Every row comes from one small tree of marks. The marks that hang from a mark follow it in brackets, in alphabetical order. Every link used is in the known rows. Which tree was each row made from?
Known rows
zunol[kigos vakal[zatef[zezol]]]: [ 10  10  12  -7 -12  -3  -8  18 -10  -4  -4  -5   6 -13 -15  -5   7   5
  17 -16 -11   3   6 -15  15]
dumes[vomi zunol]: [ 20   3  11  -3 -20  -3  -7 -23  -4 -18 -15   8  22 -14 -10  -9   6 -11
  31  22 -18 -26   4  -8  11]
zunol[kigos vakal]: [ 14   9  13  -2 -11   3  -1   1 -15 -11 -12   3  14 -10  -9 -13   9  11
  28  -2 -17  10  -1 -11  13]
zunol[kigos vakal[zatef[zisu]]]: [  9  13  13   0 -11   5  -8  22  -8  -1  -1  -6  12 -12 -14 -11   4  -3
  20 -10   6  -6   4 -18  14]
zezol[vakal[vomi zatef] zunol]: [ 31   0   9 -14  -6   3 -12 -14 -11 -25 -20  -3   6   2   6 -11   5 -10
   9   0 -32  16  -9   2  10]
zezol[zatef zisu]: [ 28  -4  17  -3 -24   8  -4 -22  -7 -14 -18   2  20 -16 -16  -4  10  22
  21  -4   0 -11  -6  -3  10]
zezol[vakal zatef[zisu] zunol[kigos]]: [ 33  -1  10 -11 -23   0  -9  13  -9 -16  -1 -16   8 -10  -2 -10   7 -11
   5   7  -5   2  -2  -9   9]
zatef[zezol zisu]: [ 24  -5   9 -10 -20   4 -13   6  -3  -7 -12   6   5 -13 -14   1   8  11
  19  11 -20  -4   4  -1  17]
vakal[vomi]: [ 22  -5  10  -9 -11   7  -1 -19 -10 -21 -26  13  13  -2  -5  -7   7  25
  29   7 -31  13  -6   6  13]
zezol[zisu zunol]: [ 35  -1   9  -5  -9   9 -10 -19 -11 -15 -18   5  13  -5  -3 -10  11   4
  22   7 -18   4 -10   1  11]
zezol[zatef zunol[dumes vakal[vomi]]]: [ 17  -5   9 -11 -16   8  -3 -14 -11 -24 -11  13   9  -8   0 -15   9   5
  29  -5 -18  22  -6   6  18]
zezol[vakal[vomi] zatef]: [ 28  -8  15 -12 -24   2  -4 -22 -10 -26 -24  -1  14  -8  -5  -6   9  17
  15   2 -24   9  -8   4  10]
zatef[vakal]: [ 33  -7  10 -10 -16   0  -3 -22 -10 -18 -29  10  10  -6  -6  -1   8   7
  20  15 -36  -6   3  -1   4]
dumes[zunol[kigos vakal[zezol] vomi]]: [ -8  12  16   2 -15  -8   4   3 -13  -5   2   0  13 -11  -5 -17  11 -13
  24   4  16 -14  12 -18  13]
zezol[zatef[vakal]]: [ 34  -8  13 -11 -23  -1  -3 -23  -9 -19 -26   6  12 -12 -11   1   7  13
  16   6 -23 -11   3  -3   3]
dumes[zunol[kigos vakal[zatef] vomi]]: [ -6  14  14   0 -13 -10   1  10  -8  -8   5  -3  13 -14 -12 -18   9 -17
  27  -2  11 -20  12 -17  13]
zunol[dumes kigos vakal[zatef zezol]]: [ -3   7  16  -1 -10   3   1  11 -11  -4  -2  -4  11 -10  -5 -12   3 -15
  12 -16  13  -6  16 -20  15]
vakal[vomi zatef[zezol] zunol[dumes]]: [ 16 -19   6 -15 -23   7   1   6  -1 -19  -7  16   3  -7  -6  -2   9  13
  26   1 -17  16   5   9  20]
zunol[dumes kigos vakal vomi]: [ -6  -2  12  -3 -21  -3   8   2 -11 -15   5  12   8 -13  -7 -23  13 -14
  31   5  -7   2  11  -6  19]
vakal[vomi zezol[zisu] zunol]: [ 24 -12  13  -3 -19  16   4 -18 -10 -14 -19  14  16  -2   0  -6  11  29
  25   2   4  15 -11   4  12]
zunol[dumes[vomi] kigos vakal]: [  6   1  11  -2 -24   0   1  -1  -9 -16   1   9  17 -17  -9 -19   8 -18
  31   7 -12  -4   8 -11  18]
zezol[zunol]: [ 33   1   9 -10  -3   6 -10 -20 -14 -19 -21  10   9  -1   1  -9   8   1
  23  11 -36  11  -8  -1  12]
zatef[vakal[zezol] zisu]: [ 26  -5  12  -6 -18   3  -7  -6  -7  -5 -21   4   6  -6  -4   1   4  -2
   7  13  -7 -16   9  -8   5]
dumes[zunol[vakal vomi]]: [  3   7  14  -1 -15  -4  -2 -18 -11 -13  -8  13  15 -13  -8 -17  14 -10
  35  12 -10 -11   4  -5  16]
vakal[zatef]: [ 21   3  14  -6  -6   5  -8 -16  -9 -13 -20   4  14  -6  -9  -4   4   3
  19  -3 -19  -7   1  -8  11]
zatef[zezol[zunol[vakal vomi]] zisu]: [ 14   2   8 -10 -16   0 -15   6 -11  -6   3  14  -3 -11  -5 -14  14 -16
  23   9 -21  11  -2   0  24]
vakal[zunol]: [ 31  -8  13  -8 -15  11   0 -19 -12 -18 -21  18  15  -4  -3  -6  11  18
  32  13 -28  15  -8   1  12]
vakal[vomi zezol[zatef zisu] zunol]: [ 25 -13  17  -5 -27  15   5 -19 -10 -14 -16  10  18  -7  -5  -4  11  35
  22  -6  16  10 -11   2  11]
vakal[zatef zezol zunol]: [ 21  -1  17  -5  -8  11  -3 -14 -12  -8 -17   9  14  -1  -1  -3   5   3
  15  -4  -3   3   0 -11  11]

Which tree is each row?
[  7   1  11  -4 -17   3   4   6 -10 -14  -6   6  12 -12  -8 -16   9  -1
  29   1 -12   6   9  -9  16] => zunol[dumes kigos vakal]
[  0 -10  10  -6 -23  -4  11   2  -7 -19   3  10   8 -11  -6 -18  10 -12
  28  13  -8  -6  15  -3  17] => zunol[dumes kigos vomi]
[ 41  -7   8 -13 -20   2 -11  -7  -7 -15 -15   3   4  -9  -4  -2   6  -3
  12  12 -17  -7  -1  -1   5] => zezol[zatef[vakal zisu] zunol]
[ 10  12  12  -1 -13  -2  -1   6 -10 -11  -9  -3  17 -13 -11 -13   9   4
  32   5  -4  -7   6 -14  10] => dumes[zunol[kigos vakal]]
[ 36  -2  13  -6 -17   8  -9 -21 -10 -16 -15   1  15 -10  -7  -7  10  11
  19  -2  -7  -1 -11  -1  10] => zezol[zatef zisu zunol]
[ 14  11  13   0 -19  -1  -9 -22  -8 -13 -13  10  23 -17 -11 -14   8 -14
  34  14 -16 -18   1 -11  14] => dumes[vomi zunol[vakal]]
[ 24  -6   6 -11 -25  -5  -4  -3  -8 -26   1  -3  10 -10   5 -20   7 -42
  13  21 -26   0   6  -6  13] => zezol[vakal zunol[dumes[vomi] kigos]]
[ 31 -11  12  -4 -26   5   9   1 -10  -9 -11   2  11  -7  -3  -3  11  13
  14   7  11  -2   3  -9   2] => zatef[vakal[zezol[zisu] zunol[kigos]]]
[ 15   5   9  -2 -22  -8   0  -3  -4 -16  -5  -1  21 -15 -12 -11   5 -10
  29  19  -6 -25   9 -14   9] => dumes[vomi zunol[kigos]]
[ 29 -29   3 -20 -32   2   6  -1  -2 -24 -15  22  -2  -7  -3   0  12  17
  27  18 -34  18   7  16  13] => zatef[vakal[vomi zunol[dumes]] zezol]
[ 29  -6  10 -12 -26   0 -16   4  -4 -11 -13  -3   4 -13  -9  -1  10  -2
   8  15 -25  -2   3  -1  15] => zatef[zezol[vakal] zisu]
[ 27 -10   9 -16 -23  -2  -9  -9  -8 -22 -22   2   4  -7  -4  -3  11  14
  14   9 -40  16  -3   8  15] => zatef[zezol[vakal[vomi]]]
[ 11 -11  12  -4 -28   4   9  -1  -8 -15   2  12  16 -10   0 -13   7 -15
  23  14   3  -2  11 -12  15] => vakal[zezol zunol[dumes[vomi] kigos]]
[ 34  -8   5 -19 -16  -1 -13  -8 -11 -24 -19   1  -1  -2   5  -5  11   3
  11  11 -46  27  -8  10  15] => zatef[zezol[vakal[vomi] zunol]]
[ 25  -5  12 -11 -25  -2 -11 -10  -9 -19  -1   0   5 -11   0 -15  11 -25
   8  15 -11  -3  -4  -1  14] => zezol[vakal zatef[zisu] zunol[vomi]]
[  2   1  18  -2 -22   2   4   4 -13  -8  -3  -1  13 -15  -8 -11   7   1
  16 -12  16  -2  12 -16  14] => zunol[dumes kigos vakal[zezol[zatef]]]
[ 23 -10   8  -9 -17   8  11   4 -11 -22 -12  12  13  -2  -2  -9  10  32
  35   9 -18  27  -8   3  12] => vakal[vomi zunol[kigos]]
[ 27   7  12  -6 -13   9 -15  -5 -12  -9  -9   5  11 -11  -6 -11   8   0
  22  -1 -10   8  -9  -6  15] => zezol[zatef[zisu] zunol[vakal]]
[ 26  -4  12  -5 -15  13  -7   1  -4  -8  -9   9  13  -6  -8  -5   6   4
  23   5  -5  -1  -2  -5  13] => vakal[zatef[zisu] zunol]
[ 10 -16   9  -8 -21   9  15   7  -8 -19  -5  12  10  -2   4 -11   7  16
  26   7   2  20   7   0  15] => vakal[vomi zezol zunol[dumes kigos]]
[  0 -15  12  -6 -25   2  16   4 -10 -14   7  16   7  -6   2 -16  12 -10
  23  13   8   4  14  -6  17] => vakal[zezol zunol[dumes kigos vomi]]
[  6   1  16  -1 -13   8  -3 -17 -14  -9 -15  12  12  -8  -2 -12   7  -7
  20  -1  -8   2   9  -9  17] => zunol[dumes vakal[zezol]]
[ 14 -10  10  -7 -19   7   8  13  -4 -16   0   5  11  -8  -6 -10   6  -2
  26   2  -1   3  10  -8  13] => vakal[zatef zunol[dumes kigos]]
[ 15  -2  15  -7 -17   2  -8  -9 -11  -8   0   6   5  -7   0 -11   8 -15
   9   6   8  -8   1  -7  16] => vakal[zezol[zatef[zisu] zunol[vomi]]]
[  1  -6   9  -8 -14  -4   6   3 -12 -15   6   7   2  -4   7 -18   8 -27
  14  10   0   1  13  -7  16] => vakal[zezol[zunol[dumes kigos vomi]]]
[  9 -10  11  -4 -18   4   0 -18  -9 -13   0  11   6  -7   4 -17  12 -25
  14   8   7  -8   6   0  17] => vakal[zezol[zisu zunol[dumes vomi]]]
[ 35  -5   7 -15 -10   3  -9 -19 -13 -28 -23   3   7   2   9 -12   9  -1
  15  13 -43  24 -12   8  11] => zezol[vakal[vomi] zunol]
[ 26 -16   8 -10 -29   3   3  -7  -6 -15  -7  22   4  -8  -3  -9  14  -6
  26  28 -17  -3   2   4  11] => zatef[vakal[zunol[vomi]] zisu]
